Every row comes from one small tree of marks. The marks that hang from a mark follow it in brackets, in alphabetical order. Every link used is in the known rows. Which tree was each row made from?
Known rows
varud(fipele(pepobag(dufu fasovok))): [-4.50  0.35  1.38 -3.73 -3.27  3.40 -2.26 -0.05 -0.18 -0.20 -3.43 -3.38
  5.92  3.05  8.81  1.38  0.26  2.14  1.46]
fase(varud(fipele(pepobag))): [-0.92  1.73 -0.69 -1.99  0.04  2.18  0.65 -2.76  0.14 -0.46 -4.04  2.46
  1.06  0.57  1.28 -1.16 -1.12 -0.93  2.45]
tiges(fase(gano varud(fipele))): [-1.95 -0.26 -1.36 -0.24  1.65 -1.88  3.66 -3.09 -4.76  3.82  3.03 -0.46
 -2.17 -1.26 -1.33 -1.88  0.40 -2.76 -2.33]
gano(fase(varud)): [ 0.32  4.87  0.49  1.99  3.78 -0.89  2.27 -3.27  0.92 -3.69  4.60  2.97
 -0.92 -5.30 -3.47  0.18 -4.49 -3.99 -1.37]
varud(fase(gano tiges) fipele(pepobag(dufu))): [-0.08 -4.11  2.20  0.47 -3.94  1.25 -2.21 -4.70 -3.46  3.71  0.69 -1.81
  1.92  5.20  0.67  0.87  4.79  2.59 -0.45]
fase(gano tiges varud(fipele(pepobag(dufu)))): [ 1.52 -2.39  0.84 -1.51 -3.83  2.46  3.49 -1.86 -1.39  6.48 -2.87  1.15
  1.79  1.48 -2.91 -0.41  3.32  2.52  0.80]
tiges(fase(gano varud)): [-0.68  2.76 -2.52  1.41  2.29 -2.21  4.19 -1.36 -5.64  1.85  3.94 -1.78
 -5.14 -2.36 -4.40 -1.68 -0.36 -3.04 -5.37]
fase(varud): [-0.93  3.01 -2.63 -0.19  2.67 -1.84  0.42 -1.32 -0.52 -2.93 -1.04  2.12
 -3.42 -4.83 -5.00 -2.15 -3.03 -2.02 -1.80]
varud(fase): [-2.78  1.02 -1.07  1.10  2.57 -3.07 -6.16 -3.91 -2.31 -5.40  2.42 -0.87
 -3.36 -0.88 -0.81 -0.81 -2.04 -2.23 -2.67]
pepobag(dufu fasovok fipele(varud(fase))): [ 0.69 -0.20  2.97  0.87 -0.63 -0.76 -2.08  2.36  0.88 -0.70  5.15 -0.19
  1.70  2.46 -0.30  5.93  2.47  3.55 -0.58]
dufu(pepobag(fasovok fipele(varud(fase(tiges))))): [ 2.72  1.63  2.28  2.39  1.51  3.16 -0.37  4.38  5.59 -0.69  0.43 -0.37
  0.22  3.67  2.26  1.85  1.06  1.12  1.17]
pepobag(fipele): [-1.53 -1.32 -2.53 -1.84  3.54 -3.83 -5.17  1.64 -2.77 -4.29 -1.90  3.99
  0.85 -4.72 -3.22 -0.42 -4.04 -0.19  1.04]
fase(gano tiges): [-0.38 -2.76 -4.05 -0.29  0.14 -3.48 -0.17 -0.43 -2.49 -0.36 -3.01 -1.05
 -3.88 -5.71 -3.82 -5.39 -1.84 -2.29 -1.24]
tiges(fase(varud(fipele))): [-3.53  1.55 -0.82 -1.50  3.42  0.09  1.71 -5.08 -1.21  0.91  1.44  0.26
 -2.27 -0.32 -1.38 -1.00 -1.21 -3.65 -0.20]
pepobag(dufu fasovok fipele(varud)): [ 0.45 -0.84  0.11 -2.03 -0.20 -0.81 -0.86  4.91  1.41 -0.61 -0.43 -0.27
  3.02 -1.30 -0.90  2.99 -0.13  3.75  1.21]
varud(fipele): [-4.52 -2.58 -2.24 -3.43  2.31 -2.76 -4.72 -3.38 -0.59 -3.72 -4.21  0.35
  0.27 -3.10  1.66 -3.73 -3.52 -1.69  1.80]
dufu(pepobag(fasovok fipele)): [-2.04  2.69  0.37  0.09  2.36  1.53 -3.58  6.30 -0.28 -4.11 -2.20  0.71
  4.96 -0.92  6.02 -0.31 -3.50  1.74 -0.59]
gano(fase(tiges varud)): [ 1.79  3.00  0.71  1.55  3.08  0.63  4.33 -4.25  3.79 -1.02  2.88  3.46
 -2.77 -5.92 -5.92 -0.66 -3.44 -5.32  0.85]
fase(gano varud(fipele(pepobag))): [ 0.20 -0.73 -1.25 -0.33 -1.42  0.21  3.11 -0.29 -3.14  2.40 -2.73  1.33
  1.01  0.10  1.46 -2.41  0.71  0.05  0.35]
varud(fase(gano tiges)): [ 0.02 -1.86 -1.30  2.51 -0.39 -3.46 -1.65 -2.60 -3.48 -0.15  2.65 -1.46
 -4.98 -2.20 -3.25 -2.44  0.85 -2.73 -2.95]
varud(fase(gano tiges) fipele): [-0.89 -5.15  0.17  1.04 -0.42 -2.98 -1.93 -4.33 -2.32  1.55  1.31 -0.79
 -2.45 -0.74 -0.22 -3.02  1.71 -2.56 -0.33]

Write each row's tree
[ 4.58 -4.45 -0.74  2.28  0.13 -3.76 -0.26  1.24 -0.76  2.18  2.19  2.02
 -4.00 -0.55 -6.78  0.60  2.29  0.31  0.78] -> pepobag(fipele(varud(fase(gano tiges))))
[ 4.69 -2.29 -0.20  3.36  1.75 -0.42 -2.11  2.46  1.12  1.41  0.11  1.24
 -1.13  3.18 -4.34 -0.70  1.29  3.41 -1.04] -> dufu(pepobag(fipele(varud(fase(gano tiges)))))
[-0.49  2.63 -0.73 -3.06 -2.95  3.23  0.40  2.07  2.94 -0.99 -3.35 -5.37
  1.37  3.70  3.21  2.57 -0.16  3.51  0.04] -> fipele(pepobag(dufu fasovok) varud)
[ 2.97 -3.20 -0.69  2.66  1.28 -5.54 -2.18  1.73 -3.41 -0.41  3.51  1.47
 -2.12  0.13 -4.17  0.77  0.83  1.52 -1.30] -> pepobag(fipele(varud(fase(gano))))
[-2.25 -0.40  4.08 -0.98 -4.68  4.62 -1.17 -3.18  1.30  2.29  0.86 -2.67
  3.25  5.37  7.11  3.06  4.27  0.41  1.87] -> varud(fase(tiges) fipele(pepobag(dufu fasovok)))
[-1.87  3.38  0.88 -1.60 -2.41  3.89  4.57  1.03  1.28  0.67 -2.44 -0.04
  2.40  0.42  7.67  0.00  0.08 -2.05  2.35] -> fase(varud(fipele(pepobag(fasovok))))
[ 0.56  3.06  1.99  0.53 -3.16  2.96 -0.55 -0.18  2.30 -1.17  2.20 -5.64
  0.38  7.46  3.47  4.58  2.62  2.46 -1.62] -> fipele(pepobag(dufu fasovok) varud(fase))
[ 1.01  2.47  2.05  2.49  2.28  1.73 -2.54  5.09  3.21 -3.15  1.59 -0.21
  1.69  4.27  4.38  2.19 -0.33  2.74 -0.77] -> dufu(pepobag(fasovok fipele(varud(fase))))
[ 0.73  2.23 -0.56 -0.44  2.68  1.66 -1.26  7.23  3.89 -3.10 -3.55 -0.17
  3.27  0.90  3.75 -0.16 -3.22  3.01  0.89] -> dufu(pepobag(fasovok fipele(varud)))
[-0.72 -1.98  1.96  1.70 -4.98  2.04  2.19 -0.50 -1.54  3.59  0.87 -3.69
  1.01  2.88  9.11 -0.90  4.06 -2.71  1.23] -> varud(fase(gano tiges) fipele(pepobag(fasovok)))
[-0.75  4.24  5.71  0.09 -2.29  5.49  4.64 -1.66  2.42  1.83  4.08  0.47
  7.37  1.92  6.95  4.55  0.69  0.33  1.23] -> gano(fase(varud(fipele(pepobag(dufu fasovok)))))
[ 1.40  0.20 -2.34 -1.07  5.07  0.29 -4.69  3.52  2.77 -4.02 -4.74  2.23
  1.44  1.41 -2.72 -1.01 -4.43  4.12  0.79] -> dufu(pepobag(fipele(varud)))
[ 2.92 -2.93 -1.97  2.08 -0.20 -3.31  0.36 -2.13  0.97  1.07  1.57 -2.40
 -7.15 -0.19 -5.07 -2.00  1.40 -1.69 -1.45] -> fipele(varud(fase(gano tiges)))
[-2.48 -0.28  1.06 -1.57 -0.40 -0.99 -2.99  4.24 -2.49 -1.97  0.95  0.81
  5.06 -3.20  1.35  3.01 -0.79  2.82 -0.53] -> pepobag(dufu fasovok fipele)
[ 0.68 -3.52 -1.22 -0.95 -0.41 -1.64  4.22 -1.67 -0.52  3.95 -2.03  2.39
 -2.34 -5.20 -3.82 -4.28  0.58 -2.23  0.73] -> fase(gano tiges varud(fipele))
[ 2.29 -0.10 -2.82  0.99 -0.05 -2.19  4.50 -0.03 -0.95  2.28 -0.69  1.50
 -5.12 -6.31 -7.17 -3.52 -0.17 -2.45 -2.05] -> fase(gano tiges varud)
[ 0.72  1.02 -2.33 -3.54 -0.61  1.38 -3.42 -1.33  1.55 -1.63 -4.76 -2.93
  0.25  4.11 -3.34  1.34 -1.44  4.66  0.02] -> fipele(pepobag(dufu) varud)
[ 0.91  0.64  1.29  1.69  0.43 -1.93 -0.68  3.23  1.28 -2.35  3.68  0.85
 -0.31  0.31  1.86  3.31  0.75 -0.53  1.01] -> pepobag(fasovok fipele(varud(fase)))
[-0.53  1.16  0.71  0.22 -4.00  1.97  6.50  3.11 -1.86  3.35 -1.14 -1.25
  2.65 -0.10  7.60 -1.42  2.01 -1.16  0.23] -> fase(gano varud(fipele(pepobag(fasovok))))
[ 3.31 -3.36  1.33 -0.16  0.60 -1.06 -3.65 -1.75  2.45  0.74  2.21  2.90
 -1.37  2.20 -8.60  4.47  2.51  3.43  1.28] -> pepobag(dufu fipele(varud(fase(tiges))))
[-0.19  2.37  1.34 -1.53 -3.14  5.36  6.50  0.09  3.90  2.67 -3.77  0.77
  0.89 -0.72  5.09 -0.54  1.60 -3.53  4.47] -> fase(tiges varud(fipele(pepobag(fasovok))))
